Known rows, with every way that one mark hangs from another
ruzef(ruvu): [  4  97   3 -27   3  34 -44 -51 -23  35 -47 -32 -41  54  42  -6  48  47
  32 -33  -8  14   5]
fogu(duvomeb): [ 17  86   4  -6   2  23 -48 -65 -38  22 -37 -20 -64  63 -11 -20  32  66
  42  17  -7  27  19]
fesu(ruguv(ruzef(ruvu))): [ 39  76   5 -17  -4  30 -38 -72 -16   8   1 -40 -57  29  26 -17  23  31
  37 -45  10  33  46]
guge(fogu(duvomeb) ruguv(ruzef(ruvu))): [ 48  84  27 -79  14  19 -48 -27  -7  -3 -43 -20 -68  -2  -2 -35   8  76
  87 -48  20  64   3]
fitavug(dorekeb): [-33  73 -19  29  32  35 -21 -56 -50   9 -45 -46 -75  40  17 -30  50  13
   1  14 -30  41  29]
ruguv(ruzef): [ -1  71  -3  10  45  27 -29 -67 -28 -24 -35 -22 -60  39  23  -4   5  39
  22   7  12  39  51]
ruguv(fesu guge(fogu) ruzef): [-13  12 -31 -22  42  11 -16 -31  -1 -77 -31  -9 -40  42  45 -29 -19  16
  56  -3  29  49  24]
fitavug(dorekeb ruguv(fesu guge ruzef)): [-37  12 -55  11  45   7  23 -40 -45 -13  -8 -16 -35 -26  21 -28  26  -5
  14  -9 -35  27  48]
fitavug(dorekeb ruguv(fesu ruzef)): [-49  43 -48   9  60  -4   0 -67 -54  -8 -18 -18 -56 -31  -5 -29  41  12
   4   4 -24  51  60]
fesu(ruguv(guge(rigif) ruzef)): [ 48  22  10  18 -18  47  -6 -51   7 -33   7 -44 -50  53  33 -33  -3  -6
  37 -25   4  53  28]
fitavug(dorekeb ruguv(guge ruzef)): [-13  23 -41  35  39  43  27 -35 -44   3 -17 -36 -50 -15  36 -28  29  -3
  24 -28 -30  20  43]
guge(rigif(tudo) ruguv(fesu ruzef)): [ 12  74   1 -23  40 -33 -15 -63  14 -53 -45 -49 -39   8 -25 -45  20  22
  31 -14 -37 102  19]
guge(fogu rigif(tudo) ruguv): [ 27  77  -2   0   4  26 -16 -33   6 -39 -70 -70 -68  50   7 -75  32   7
  60 -57 -21  96 -50]
ruguv(guge): [  0  53 -14  11   8  46 -17 -44 -30  -7 -44 -28 -40  70  43  -4  23  27
  26  -5 -17   8  12]
rigif(tudo): [  4  95 -29  37  24  22 -16 -74 -21  -6 -56 -58 -56  76  14 -41  34  34
  35 -12 -35  39  13]
fitavug(dorekeb ruguv(ruzef)): [-23  51 -32  45  51  35   9 -58 -61  13 -23 -35 -63 -19  12 -28  37   8
  13 -24 -21  46  54]
guge(fogu): [ -9  64 -13   7  17  48 -43 -46 -27 -32 -55 -29 -73  70  40 -32  29  24
  48  -6  27  45  -4]
fitavug(dorekeb ruguv(guge)): [-29  39 -42  45  11  48  20 -34 -63  31 -29 -36 -46  16  39 -30  62  -3
   9 -32 -56  12   8]
guge(fogu(duvomeb) rigif ruguv): [ 39  70  46 -41 -15  31 -47 -25  -9  -8 -60 -23 -75  37 -11 -47  36  46
  69 -30   2  89 -39]
fesu(ruguv(guge(rigif))): [ 35  33   7  21 -47  54 -13 -49  -3  -7 -10 -53 -54  86  39 -36  31  -9
  33 -28 -20  42  -5]
fesu(ruguv(guge(fogu))): [ 27  30 -29  23 -30  64 -15 -42 -17 -36 -19 -39 -60  90  41 -44  19   3
  57 -27  11  38 -10]
tudo(rigif): [ -1  89  -5   5   7  73 -29 -61 -56  34 -46 -36 -81  63  12   5  60   3
   9  17  16  40  26]
fesu(ruguv(guge(fogu rigif) ruzef)): [ 51   3   7   7 -12  69  -8 -32  27 -59   0 -43 -72  64  45 -60 -17 -16
  74 -53  34  75  -5]
fesu(ruguv): [ 10  73  -9  35 -16  31 -34 -81 -45   2 -18 -35 -66  73   1 -19  46  25
  14  -1  -3  35  33]

Rows
[ 50  35 -11 -28 -20  61 -21 -39  10 -25   0 -38 -58  46  57 -38  -3  12
  81 -68  27  36  11]  fesu(ruguv(guge(fogu) ruzef(ruvu)))
[ -8  84  10 -77  29 -28 -47 -49 -22 -19 -43   3 -28 -30   1   8  31  60
  19 -25  -9  50  31]  guge(ruguv(fesu ruzef(ruvu)))
[ -4  26   6 -23  -2  19 -18 -29  -2 -29 -42 -25 -22  63  37 -25  23  12
  25   1 -23  36   0]  ruguv(fesu guge(rigif))
[ 45  20   4  11 -45  76 -16 -27  12 -32 -16 -51 -65  88  59 -64  15 -20
  68 -46  15  64 -32]  fesu(ruguv(guge(fogu rigif)))
[ 52  80  22 -15  -6  25 -24 -37  16 -15 -63 -65 -78  44 -23 -87  33  36
  92 -43 -26 101 -42]  guge(fogu(duvomeb) rigif(tudo) ruguv)
[ 27  66  -4  26  14  53 -13 -40  30 -32 -54 -76 -71  80  36 -89  23   5
  71 -47  -3  78 -33]  guge(fogu rigif(tudo))
[ 25  39  -8 -15  -2  51 -27 -27  -9 -16 -43 -20 -64  82  35 -39   5  43
  85  -7   8  26 -16]  ruguv(guge(fogu(duvomeb)))
[-60  56 -50  10  28  11  -8 -59 -78  18 -36 -21 -50  -2   2 -33  74  15
  -4   7 -39  34  28]  fitavug(dorekeb ruguv(fesu))
[-21  27 -29 -17  45  -1 -17 -48 -14 -51 -29  -9 -29  35  29  -1 -11  33
  25  16  -5  24  53]  ruguv(fesu guge ruzef)
[ 21  37 -19  -8  35   2   8 -50  33 -49 -25 -57 -26  40  27 -62 -16   5
  53 -15 -35  63  21]  ruguv(fesu guge(rigif(tudo)) ruzef)
[-16  71  24 -44   0 -12 -39 -46 -30 -22 -54 -14 -37  20  -8 -14  48  32
   3   0 -20  70  -1]  guge(rigif ruguv(fesu))
[ -8  64 -25  -4  38  42   1 -46 -42  44 -23 -38 -55 -38  29 -37  55  25
  24 -62 -31  34  40]  fitavug(dorekeb ruguv(ruzef(ruvu)))
[  9  41 -23  -3   5   3   1 -45  19 -36 -41 -60 -27  74  35 -57  19   7
  44 -15 -56  48  -6]  ruguv(fesu guge(rigif(tudo)))
[ 19  34  17 -74  10  11 -16 -24  29 -13 -24 -25 -15  17  59 -19  -3  27
  43 -42 -19  49  19]  ruguv(fesu guge(rigif) ruzef(ruvu))
[ 36  11  14  -3  20  64  -4 -12  25 -56 -37 -39 -59  54  66 -48 -26  -3
  70 -35  32  63  -8]  ruguv(guge(fogu rigif) ruzef)
[ 26  29  24  -4  19  48  -2 -34  12 -26 -29 -37 -39  48  48 -18 -11  11
  40 -19  -2  45  17]  ruguv(guge(rigif) ruzef)
[ 27  36 -14  31  -5  39 -11 -64 -21 -31   6 -34 -49  57  27 -17  -5  12
  35 -17   6  30  45]  fesu(ruguv(guge ruzef))
[ 35  66  10  -3  32  24  -6 -40  28 -63 -59 -72 -72  21   8 -76   1  15
  71 -60  -4 112 -12]  guge(fogu rigif(tudo) ruguv(ruzef))
[  7  74  30 -94  15 -15 -35 -37   6 -14 -41 -14 -27 -19   9 -11  24  42
  27 -36 -12  83  14]  guge(rigif ruguv(fesu ruzef(ruvu)))
[-23  55 -10 -47  51 -11 -45 -44 -22 -78 -52   2 -58  -2  -8 -20   5  33
  31  -5  22  83  21]  guge(fogu ruguv(fesu ruzef))
[  55   65   11   -3   -2   42  -29  -48   34  -15  -50  -78  -87   88
   11 -102   16   35  102  -30  -14   80  -30]  guge(fogu(duvomeb) rigif(tudo))
[ -7  67   0 -88  28 -13 -41 -33 -12 -45 -43  -4 -43 -18   9 -22  18  52
  59 -40  22  73   7]  guge(fogu ruguv(fesu ruzef(ruvu)))
[ 55  44   8 -60   5  48 -24 -18  20  -8 -28 -23 -62  38  49 -47 -23  55
 108 -46  16  31   2]  ruguv(guge(fogu(duvomeb)) ruzef(ruvu))
[ -9  59  25 -46  30 -24 -30 -48  -9 -46 -41 -14 -37  -5 -17 -13  21  28
  13  -5  -8  94  27]  guge(rigif ruguv(fesu ruzef))
[-34  17 -29   2   5  19  19 -19 -26   7 -24 -30 -32   2  37 -50  58 -25
  15 -25 -59  43   1]  fitavug(dorekeb ruguv(fesu guge(rigif)))
[ -3  43 -29 -51  18   8   3 -34 -27   8 -18  -4  -5 -20  47  -9  32  41
  45 -49 -17   8  28]  fitavug(ruguv(fesu guge ruzef(ruvu)))
[ 22  54  33 -24  27  40 -30 -22  -1 -52 -53 -32 -65  18  12 -30   7  17
  50 -42  25 106 -13]  guge(fogu rigif ruguv(ruzef))
[ -7  73  -4 -67  35  -4 -44 -57 -10 -10 -31 -11 -39  11  26  -6  13  55
  29 -10  -3  39  52]  ruguv(fesu ruzef(ruvu))
[-23  17 -56  35  10  66  17 -13 -47   2 -38 -43 -61  25  53 -57  41 -12
  44 -44 -20  26 -21]  fitavug(dorekeb ruguv(guge(fogu)))
[ -3  15  -5 -31  -7  37 -25 -10  13 -50 -41 -28 -43  69  58 -49   8   3
  56 -12   9  60 -30]  ruguv(fesu guge(fogu rigif))
